What can hang from each mark
divi: mosi
rinodek: mosi refe
nezu: divi
losa: mosi zodeka
mosi: borul rinodek zivu zolik
refe: borul
zolik: refe
lelo: mosi nezu
borul: mosi nezu refe zodeka

Every row comes from one small tree of marks. The marks that hang from a mark follow it in brackets, in alphabetical order. Every link used is in the known rows. Which tree was each row made from?
Known rows
rinodek(mosi(zivu zolik) refe(borul(nezu))): [-.01, -.52, .10, -.18, .18, .16, -.03, .12, -.21, -.12, .32, .15, -.17, -.30, -.13, -.22, .15, -.13, .21, -.15, -.11, -.07, .04, -.33, -.04]
refe(borul(mosi nezu zodeka)): [-.07, .35, .09, .12, .24, -.23, -.28, .39, .50, .12, .27, .17, .12, .33, .33, .09, .04, .15, -.13, -.27, -.07, .14, -.10, .12, -.16]
refe(borul(nezu(divi) zodeka)): [-.10, .15, .01, .12, .07, .09, -.25, .35, .34, .04, .14, -.14, .05, .12, .22, -.12, -.17, -.21, -.34, -.46, -.10, .07, -.21, -.06, .24]
rinodek(mosi): [.23, .23, .26, -.35, .27, -.11, .02, -.15, .11, -.22, .19, -.06, .24, -.04, .27, -.08, -.22, -.21, .01, -.09, -.22, -.02, .23, .16, .49]
rinodek(mosi(zivu) refe): [.27, -.32, .19, -.24, .32, .06, .00, -.10, -.06, -.25, .31, .10, .07, -.33, -.03, -.27, -.21, -.13, .30, .09, -.24, .00, .34, -.13, .24]
nezu(divi(mosi(zivu zolik))): [.09, .06, -.26, .16, -.06, .17, .29, -.07, -.49, -.19, -.23, -.12, -.03, -.36, -.20, -.46, -.26, -.16, -.04, -.10, -.06, .07, -.11, -.18, .20]
lelo(mosi(zolik) nezu): [.25, .27, .28, -.10, .17, -.15, .35, -.41, .11, .32, -.03, -.36, .07, .17, .15, .18, -.05, -.14, -.07, -.18, .03, -.14, -.18, .18, .06]
mosi(zivu zolik): [-.02, -.05, .19, .00, -.14, .14, .01, -.14, -.25, -.25, -.17, -.25, .06, -.10, -.19, -.12, .02, -.21, .16, -.01, .00, .01, -.03, -.24, .20]
mosi(rinodek(refe) zivu): [.09, -.48, .09, -.10, -.12, .02, -.05, -.08, .04, -.18, -.03, -.02, -.04, -.25, -.25, -.05, -.11, -.05, .31, .09, .11, .06, .14, -.17, .06]
mosi(borul rinodek zolik): [-.07, -.08, .08, -.37, -.37, .12, .08, -.01, -.17, .02, -.34, -.15, -.27, .03, -.10, .21, .16, -.17, -.16, .07, .26, -.14, -.07, .16, .17]
borul(nezu(divi) refe): [-.07, .05, -.27, .41, -.14, .02, .10, -.40, .16, .04, .05, -.28, .32, -.04, .25, -.07, -.01, -.09, -.28, -.03, -.27, .07, -.13, .02, .23]
losa(mosi(rinodek(refe) zivu) zodeka): [.13, -.24, .34, .02, -.04, -.02, -.10, -.05, -.05, -.04, .22, .04, .24, -.23, -.39, .15, -.35, -.17, .54, .11, .12, -.42, .38, .01, .11]
nezu(divi(mosi(zolik(refe)))): [.15, .18, -.19, -.09, -.10, -.05, .32, -.19, -.25, .01, -.02, .01, .04, -.30, .23, -.23, -.34, .12, -.13, -.36, -.02, .12, -.03, .07, .25]
divi(mosi(borul(nezu refe) zivu zolik)): [-.13, -.11, -.38, .42, -.01, .20, .08, -.25, -.48, -.01, -.28, .02, -.11, .04, -.08, -.13, .49, .03, -.19, .31, -.02, .07, -.10, -.37, -.29]
nezu(divi(mosi(borul zivu zolik))): [.09, -.03, -.34, .06, -.04, .41, .28, .01, -.71, .02, -.27, -.02, -.19, -.25, -.20, -.35, -.09, -.09, -.25, .05, .03, .00, -.08, -.07, .17]
losa(mosi): [.28, .36, .34, -.23, .09, .03, .02, -.29, .11, -.14, .25, -.05, .29, .13, .20, .09, -.49, .01, .08, -.11, -.19, -.21, .27, .30, .46]
losa(mosi(rinodek zolik)): [.08, .18, .23, -.34, -.33, -.05, .16, -.14, .03, -.18, -.13, -.16, -.10, .00, -.17, .17, -.30, -.12, .15, -.01, .10, -.29, .08, .28, .21]
losa(mosi(zolik) zodeka): [.10, .42, .50, -.05, -.10, -.07, .01, -.18, -.14, .00, .19, -.20, .33, -.06, .05, .21, -.29, -.35, .21, -.19, -.06, -.55, .23, .22, .39]
borul(mosi(rinodek(refe) zivu) nezu): [-.03, -.24, -.12, .28, .04, -.26, -.06, .02, .20, .10, .09, .13, -.03, -.06, -.29, -.03, .14, .28, .31, .22, .15, .03, .07, -.01, -.33]
losa(mosi(rinodek(refe(borul)) zivu zolik)): [.04, -.60, .11, -.45, -.33, .32, .14, .07, -.22, -.16, .14, .20, -.25, -.32, -.38, .13, -.32, .10, .40, -.07, .05, -.18, .08, -.02, -.11]
rinodek(mosi(borul(nezu zodeka) zivu) refe): [.10, -.21, .17, .04, .55, .09, -.37, .37, .06, -.01, .19, .11, -.26, .04, -.11, -.32, .18, -.26, .05, .27, -.08, -.11, .26, -.31, .00]
lelo(mosi(borul(refe))): [.12, -.09, -.11, -.28, .17, .12, .24, -.50, -.05, .22, .01, .06, .26, .16, .40, .43, -.05, .18, -.31, .18, -.28, .05, .00, .22, .13]
borul(mosi): [.16, .38, .09, -.07, .08, -.22, .08, -.15, .22, .04, .19, .08, .35, .09, .32, .10, -.18, .21, .02, -.06, -.14, .08, .12, .39, .17]
lelo(nezu(divi(mosi))): [.39, .42, -.09, .27, .16, .01, .32, -.22, .09, .21, .06, -.23, .18, -.01, .27, -.32, -.30, -.10, -.27, -.27, -.02, .07, -.07, .23, .22]
losa(mosi(borul(nezu) rinodek(refe) zivu)): [.08, -.36, .03, .01, .04, .23, -.12, -.07, -.09, .12, .08, .12, -.19, .07, -.41, .07, .01, .16, .19, .36, .21, -.33, .24, -.02, -.04]
refe(borul(mosi(zivu zolik) nezu)): [-.21, -.05, -.08, .17, -.03, .02, -.01, .11, -.14, .06, .07, .10, .07, .06, -.15, .05, .25, .24, .10, -.09, .05, .07, -.17, -.05, -.28]
rinodek(mosi(borul(nezu) zivu zolik) refe): [.03, -.39, .06, -.08, .25, .22, -.04, .03, -.39, .04, .12, .03, -.32, -.19, -.22, -.25, .33, -.19, .09, .26, -.03, -.26, .18, -.25, .03]
zolik(refe(borul(zodeka))): [.00, .01, .32, -.38, .08, -.01, -.30, .23, .38, -.07, .24, .15, .17, .15, .43, .17, -.23, .15, -.03, -.46, .01, .28, .02, -.05, .15]

Which tree is each row?
[.08, -.48, -.20, -.19, -.14, .20, .18, .07, -.49, -.02, -.25, .20, -.49, -.33, -.31, -.15, .10, .00, .08, .18, .22, -.03, .05, -.20, -.20] -> divi(mosi(borul rinodek(refe) zivu zolik))
[-.11, -.10, -.14, .30, .43, .03, -.16, -.08, .07, .15, -.18, -.05, .04, .36, -.04, .17, .26, .01, -.20, .39, -.11, .06, -.13, -.32, -.28] -> lelo(mosi(borul(nezu refe zodeka) zivu))
[.14, -.26, .18, -.33, .33, -.01, -.10, .01, .19, -.01, .56, .23, .05, -.12, .36, -.06, -.06, -.01, -.02, -.31, -.23, -.05, .17, -.01, .21] -> rinodek(mosi refe(borul(nezu)))
[-.23, .29, .04, .14, -.10, -.59, -.16, .29, .48, .14, -.15, -.02, -.22, .23, -.07, .15, .21, .17, .14, .01, .33, .07, -.14, .08, -.43] -> borul(mosi(rinodek zolik(refe)) nezu zodeka)
[-.02, -.12, -.21, -.12, -.16, .17, .14, .06, -.51, -.10, -.49, .05, -.34, -.09, -.37, -.08, .15, -.06, -.05, .22, .31, .03, -.06, -.14, -.10] -> divi(mosi(borul rinodek zivu zolik))
[-.07, -.02, .29, -.56, -.27, -.04, -.08, .32, .25, -.11, .03, .12, -.23, .09, -.05, .32, -.37, .14, .19, -.28, .20, -.04, -.03, .13, -.11] -> losa(mosi(rinodek zolik(refe(borul(zodeka)))))
[-.18, .35, -.10, .45, -.06, -.38, -.05, .07, .39, .03, -.03, -.07, -.04, .16, .21, .03, .29, -.04, -.05, .13, -.21, .07, -.17, .01, -.43] -> borul(mosi(zolik) nezu refe zodeka)
[-.16, .14, -.41, .74, .09, -.11, -.05, .13, .25, .04, -.05, -.09, .16, .04, -.11, -.20, .04, .06, -.04, .29, -.23, .21, -.16, -.05, -.37] -> borul(mosi(zivu) nezu(divi) refe zodeka)
[-.12, -.02, -.08, .20, .17, -.01, -.12, .06, .07, .09, .21, .18, .29, .19, -.02, .08, .15, .37, .07, -.08, .02, .16, -.07, .01, -.16] -> refe(borul(mosi(zivu) nezu))
[-.13, .40, -.20, .35, -.01, -.41, -.08, .39, .54, .15, -.14, -.15, -.09, .14, -.11, -.09, -.10, -.06, -.15, .02, .11, .03, -.18, .29, -.11] -> borul(mosi(rinodek) nezu(divi) zodeka)
[.00, -.04, -.22, .25, -.02, -.03, .15, -.31, .03, -.11, .06, .12, .39, -.02, .05, .08, .03, .30, .18, .32, -.27, .26, .07, .10, -.23] -> borul(mosi(zivu) refe)
[-.08, .01, .04, -.07, -.23, .18, -.05, .05, .01, -.05, -.19, -.11, -.21, .07, .23, .10, .20, -.28, -.24, .15, -.19, .02, -.08, -.05, -.06] -> mosi(borul(refe zodeka) zolik)
[-.22, -.68, .00, -.04, -.29, .12, -.07, .12, -.10, -.06, -.02, .01, -.30, -.23, -.36, .01, .25, -.03, .21, -.14, .23, -.01, -.16, -.37, -.23] -> mosi(rinodek(refe(borul(nezu))) zivu zolik)
[-.14, .42, .14, .22, .11, -.49, -.18, .20, .40, .17, .07, .00, -.04, .22, .17, .04, .15, .18, .09, -.10, .11, .06, -.05, .04, -.27] -> borul(mosi(zolik(refe)) nezu zodeka)
[.07, -.29, -.13, -.15, .17, .30, .04, -.21, -.28, -.17, .00, .10, .16, -.06, -.01, .01, .14, -.04, -.02, .46, -.26, .09, .21, -.02, .06] -> rinodek(mosi(borul(refe) zivu))
[-.09, -.09, -.04, -.12, -.22, .05, -.14, .12, .27, -.07, -.30, -.05, -.14, .19, .10, .25, .14, -.16, -.22, .27, .02, .13, -.06, .06, -.10] -> mosi(borul(refe zodeka) rinodek)
[-.27, .13, -.18, .62, -.02, -.21, -.10, .11, .16, -.08, -.15, -.08, -.05, .11, -.15, -.08, .37, -.01, .14, .33, -.14, .14, -.17, -.25, -.57] -> borul(mosi(zivu zolik) nezu refe zodeka)
[-.02, .15, -.31, .49, .04, .06, .13, -.06, -.39, -.08, -.22, -.21, -.06, -.20, -.25, -.51, -.01, -.17, -.10, -.10, .02, -.01, -.18, -.32, .09] -> borul(nezu(divi(mosi(zivu zolik))))
[.03, .40, -.20, .34, .11, -.21, .11, -.10, .20, .23, .17, -.09, .28, .06, .16, -.10, -.13, .16, -.19, -.10, -.12, -.01, -.05, .36, .18] -> borul(mosi nezu(divi))
[-.06, .04, -.05, -.10, .04, -.09, .01, -.08, -.11, .07, .14, .21, .05, .05, .34, .02, .09, .31, -.13, -.51, .12, .14, -.11, -.17, -.04] -> divi(mosi(zolik(refe(borul(nezu)))))
[-.35, -.41, -.29, .26, -.40, .19, -.02, -.17, -.27, -.01, -.48, -.20, -.23, .06, -.43, .13, .62, -.09, -.05, .47, .23, -.01, -.20, -.27, -.33] -> mosi(borul(nezu refe) rinodek zivu zolik)
[.13, .36, .36, -.29, .00, .19, -.08, .19, -.05, -.01, -.01, -.06, -.27, .20, .04, .06, -.21, -.22, -.09, .06, -.05, -.33, .14, .20, .19] -> losa(mosi(borul(zodeka) zolik))
[.19, .05, -.10, -.02, .26, .27, .00, -.07, -.41, -.08, -.12, .14, .08, .05, .00, -.18, .00, .10, -.13, .11, .04, .10, .14, -.12, .15] -> divi(mosi(borul zivu))
[.01, -.03, .18, -.38, -.16, .16, .04, -.18, -.22, .15, .01, -.01, -.03, .04, .22, .22, .10, .14, -.11, -.08, .14, -.03, .08, .12, .25] -> mosi(borul zolik(refe))
[-.08, .20, .26, .05, .16, -.04, -.42, .28, .45, -.06, .15, -.05, .09, .32, .30, .02, .04, -.16, -.21, -.41, -.04, .09, -.13, -.18, .14] -> refe(borul(nezu zodeka))
[-.14, -.16, -.09, -.09, -.26, -.24, .16, -.01, -.06, -.02, -.20, .08, -.03, -.10, -.37, .17, .05, .39, .41, .20, .33, .17, -.03, .12, -.33] -> borul(mosi(rinodek zivu zolik(refe)))
[-.11, .00, -.20, .07, -.18, .12, -.02, -.01, .01, .26, -.21, -.21, -.09, .12, -.12, .03, .10, -.09, -.37, .06, .25, -.12, -.12, .19, .30] -> mosi(borul(nezu(divi)) rinodek)
[-.05, .06, .32, -.34, -.27, .00, -.01, -.04, -.24, .27, -.01, .01, .07, .03, -.18, .52, -.09, .00, .19, .05, .39, -.51, .23, .36, .12] -> losa(mosi(borul rinodek zolik(refe)) zodeka)
[-.05, .25, .14, -.24, -.04, -.10, -.03, .42, .21, -.02, .12, .17, -.08, .05, .26, .11, -.10, .03, -.04, -.29, -.11, .11, -.15, .22, -.17] -> refe(borul(mosi(zolik) zodeka))
[.16, -.16, -.27, .06, .17, .11, .11, .02, -.01, .16, .40, .23, .04, -.28, .38, -.27, -.29, .14, -.29, -.53, -.22, .07, -.02, -.05, .16] -> rinodek(refe(borul(nezu(divi(mosi)))))
[.07, .18, -.05, -.18, -.23, -.22, .20, -.07, -.09, -.20, -.33, -.05, -.17, -.12, .00, -.07, -.07, -.15, -.05, -.16, .14, .04, -.09, .00, .07] -> divi(mosi(rinodek zolik))
[-.05, -.17, .21, -.48, -.23, .10, .05, -.10, -.05, -.01, .18, .08, .12, -.07, .30, .24, -.09, .23, .01, -.47, .06, .14, -.04, .03, .18] -> mosi(zolik(refe(borul)))
[.04, .32, -.04, .15, .05, -.27, -.03, .02, .48, -.07, .09, .09, .22, .13, .40, .11, -.08, .10, -.03, .14, -.34, .23, .03, .22, -.23] -> borul(mosi refe zodeka)
[-.24, -.11, -.37, .49, -.13, -.27, .02, -.18, .20, -.02, -.19, .02, .20, .11, -.26, .16, .32, .28, .19, .45, .06, .21, -.09, .01, -.48] -> borul(mosi(rinodek zivu) nezu refe)
[.10, .05, .20, -.21, .42, .18, -.27, .38, -.06, -.22, -.07, .03, -.12, .11, -.11, -.20, -.01, -.30, .00, .28, -.06, -.01, .20, -.12, .16] -> rinodek(mosi(borul(zodeka) zivu))
